Each row comes from the steps of one walk. Every step used is in the known rows, and no mark comes twice. Write the walk behind each row, first mark first.
In the rows, 128 means zero.
Known rows:
vatub, lupuzo, bamiza, zopid: [125 112 117 154 117 187 105 167 184 114  99 134 176 117 142 146 132 126
  98 132 138 117]
kuvada, lupuzo, bamiza: [ 89 140 122  92 137 165 164 146 140 126 167 140 181 125 112 131 135 162
  91 120 139 146]
zopid, kuvada: [ 89 161 157  65  79 135 118 113 110 170  96 134 154 137  97 130 131 134
 181 128 110 141]
lupuzo, bamiza, vude, kuvada: [125 167 121 218 108 145 118 139 148 170  90 127  87 144 102 114 131 137
 149 139 112 146]
zopid, kuvada, kofut, bamiza: [119 114 141 109 156 112 135 119  80 116 139 138 113 123 124 131  84  86
 119 125 128 129]
bamiza, lupuzo, vatub: [154 145  42  66  77 137 123 120 162 145 128 128 171 141 130 133 196 186
 194 133 107 132]
kuvada, kofut, bamiza: [106 117 127 129 160 121 141 144 108 124 161 130 169 135 142 128 101 104
  98 127 141 121]
vatub, lupuzo, bamiza: [ 77 138 116 131 108 189 136 172 154 142 112 138 203 120 126 144 143 124
 154 125 120 145]
kofut, kuvada, zopid: [130 165 164  90 174  84 137  92 109 157 168 122 133 152  98 121 100 152
 156 123 128 111]
vatub, lupuzo, bamiza, vude, kuvada: [102 131 117 214 109 163 141 143 135 146  92 125  79 127 113 131 174 132
 165 124 106 163]
vatub, lupuzo, bamiza, zopid, kuvada, kofut: [153  67 153 138 121 178 102 151 112  78 117 135 108 103 138 155 125 102
  62 120 142 110]
kofut, kuvada: [ 77 181 127 107 133  83 147 105 120 169 126 131 176 131 124 129  91 138
 184 132 116 150]
vatub, lupuzo: [ 60 128 146  85  82 160 141 139 122 152 110 126 191 134 129 140 186 141
 165 116 121 141]
kofut, bamiza, zopid, kuvada, lupuzo, vatub: [168 108 120  91 177 168 135  95 123  60 146 144  76 118 109 148 123 139
 107 122 128 132]
vatub, lupuzo, bamiza, kofut, kuvada: [177 129 122 148 144  98 148 151 141 113 119 146 175  67 183 140  93  77
 170 132 144 158]
bamiza, vude: [116 163 125 126  94 115 128  94 141 190 125 121 158 144 120 120 195 149
 154 120 109 122]
lupuzo, vatub: [ 96 171 101  79  76 200 121 135 126 163 119 135 196 174 105 136 166 174
 183 135 117 127]
zopid, kuvada, lupuzo: [ 80 130 175  30 104 131 163  92  81 126 144 136 113 120  95 134 165 162
 133 110 123 155]
vude, bamiza, lupuzo: [ 53 135  65  83  88 115 117 149 195 139 105 103 142 118 132 103 134 171
 153 138 121 114]

Write each row's walk:
[159  92 132 155 167 113 106 142 144  92 148 122 148 133 165 130  88 103
  37 132 155  87] -> kuvada, kofut, bamiza, zopid
[145  88 157 200 152 114 104 149 110  82 118 115  62 151 145 123  70 112
  54 141 148 102] -> vude, kuvada, kofut, bamiza, zopid
[221 115 158 129 181 110 139 136 129  97 158 135 123  93 159 129 110  90
 138 124 156 119] -> vatub, lupuzo, bamiza, kofut, kuvada, zopid
[ 74 116 177 134  76 135 130 148  64 132 118 113  96 171 115 123 133 159
 105 130 137 128] -> vude, kuvada, kofut
[191 166 120 144 141  81 130 145 154 137 121 146 187  89 171 124  56  84
 153 147 148 144] -> lupuzo, bamiza, kofut, kuvada
[167  86  85  98 157  52 136 108 113  98 151 130  90  82 151 128 110  97
 129 124 120 132] -> zopid, kuvada, kofut, bamiza, lupuzo
[193 147 122 122  86 138 105 171 171 140 104 141 208 111 171 118  97  93
 122 146 155 120] -> lupuzo, bamiza, kofut
[153  93 186  98  94 127  87 112  96 113 119 123 103 134 134 137 123 130
  68 127 143  88] -> bamiza, zopid, kuvada, kofut
[156  91  68 116 159  61 140 128 138 106 171 123 143  99 173 123 126 114
  98 127 136 121] -> kuvada, kofut, bamiza, lupuzo
[154 132 130 132 156 116  96 114 160 113  91 140 121 112 131 133  57  83
 124 137 121 120] -> kofut, bamiza, zopid, kuvada
[119 115 165 172  86 111 130 112  66 149 130 109  50 166 119 117 187 160
 104 121 123 127] -> bamiza, vude, kuvada, kofut
[136 129 104 168 174 153 179  89  96  97 155 135  30 150  94 130 183 162
 145 118 109 169] -> kofut, bamiza, vude, kuvada, lupuzo, vatub
[175 138 150 199 194 107 128  94 121 137 137 112  15 162  95 104 126 124
 139 127 115 111] -> kofut, bamiza, vude, kuvada, zopid
[145  86  87 160 145  56 142 139 111  93 139 115  63 112 154 116 111 121
 124 135 130 139] -> vude, kuvada, kofut, bamiza, lupuzo
[102 121 172  67  86 130 125 116  61 139 132 128 128 137 111 133 140 130
 115 121 129 122] -> zopid, kuvada, kofut
[ 54 139 130 124  96 170  85 162 195 124  82 104 140 153 119 108  98 154
 100 144 141  81] -> vude, bamiza, zopid
[136 159  95 166 165 102 137  97 159 165 137 130 151 124 131 119 144 100
 146 125 109 132] -> kofut, bamiza, vude
[144 100 156  93 184 113 135  95 129  73 138 138  81  96 127 135  97 116
  73 119 133 134] -> kofut, bamiza, zopid, kuvada, lupuzo
[158 113 149 197 145 174 129 127 122 131 128 114  29 150  91 123 191 145
 139 115 114 125] -> vatub, lupuzo, bamiza, vude, kuvada, zopid
[136 170  97 170 120 151 120 123 176 184 127 136 169 131 118 122 148 126
 140 129 116 127] -> lupuzo, bamiza, vude
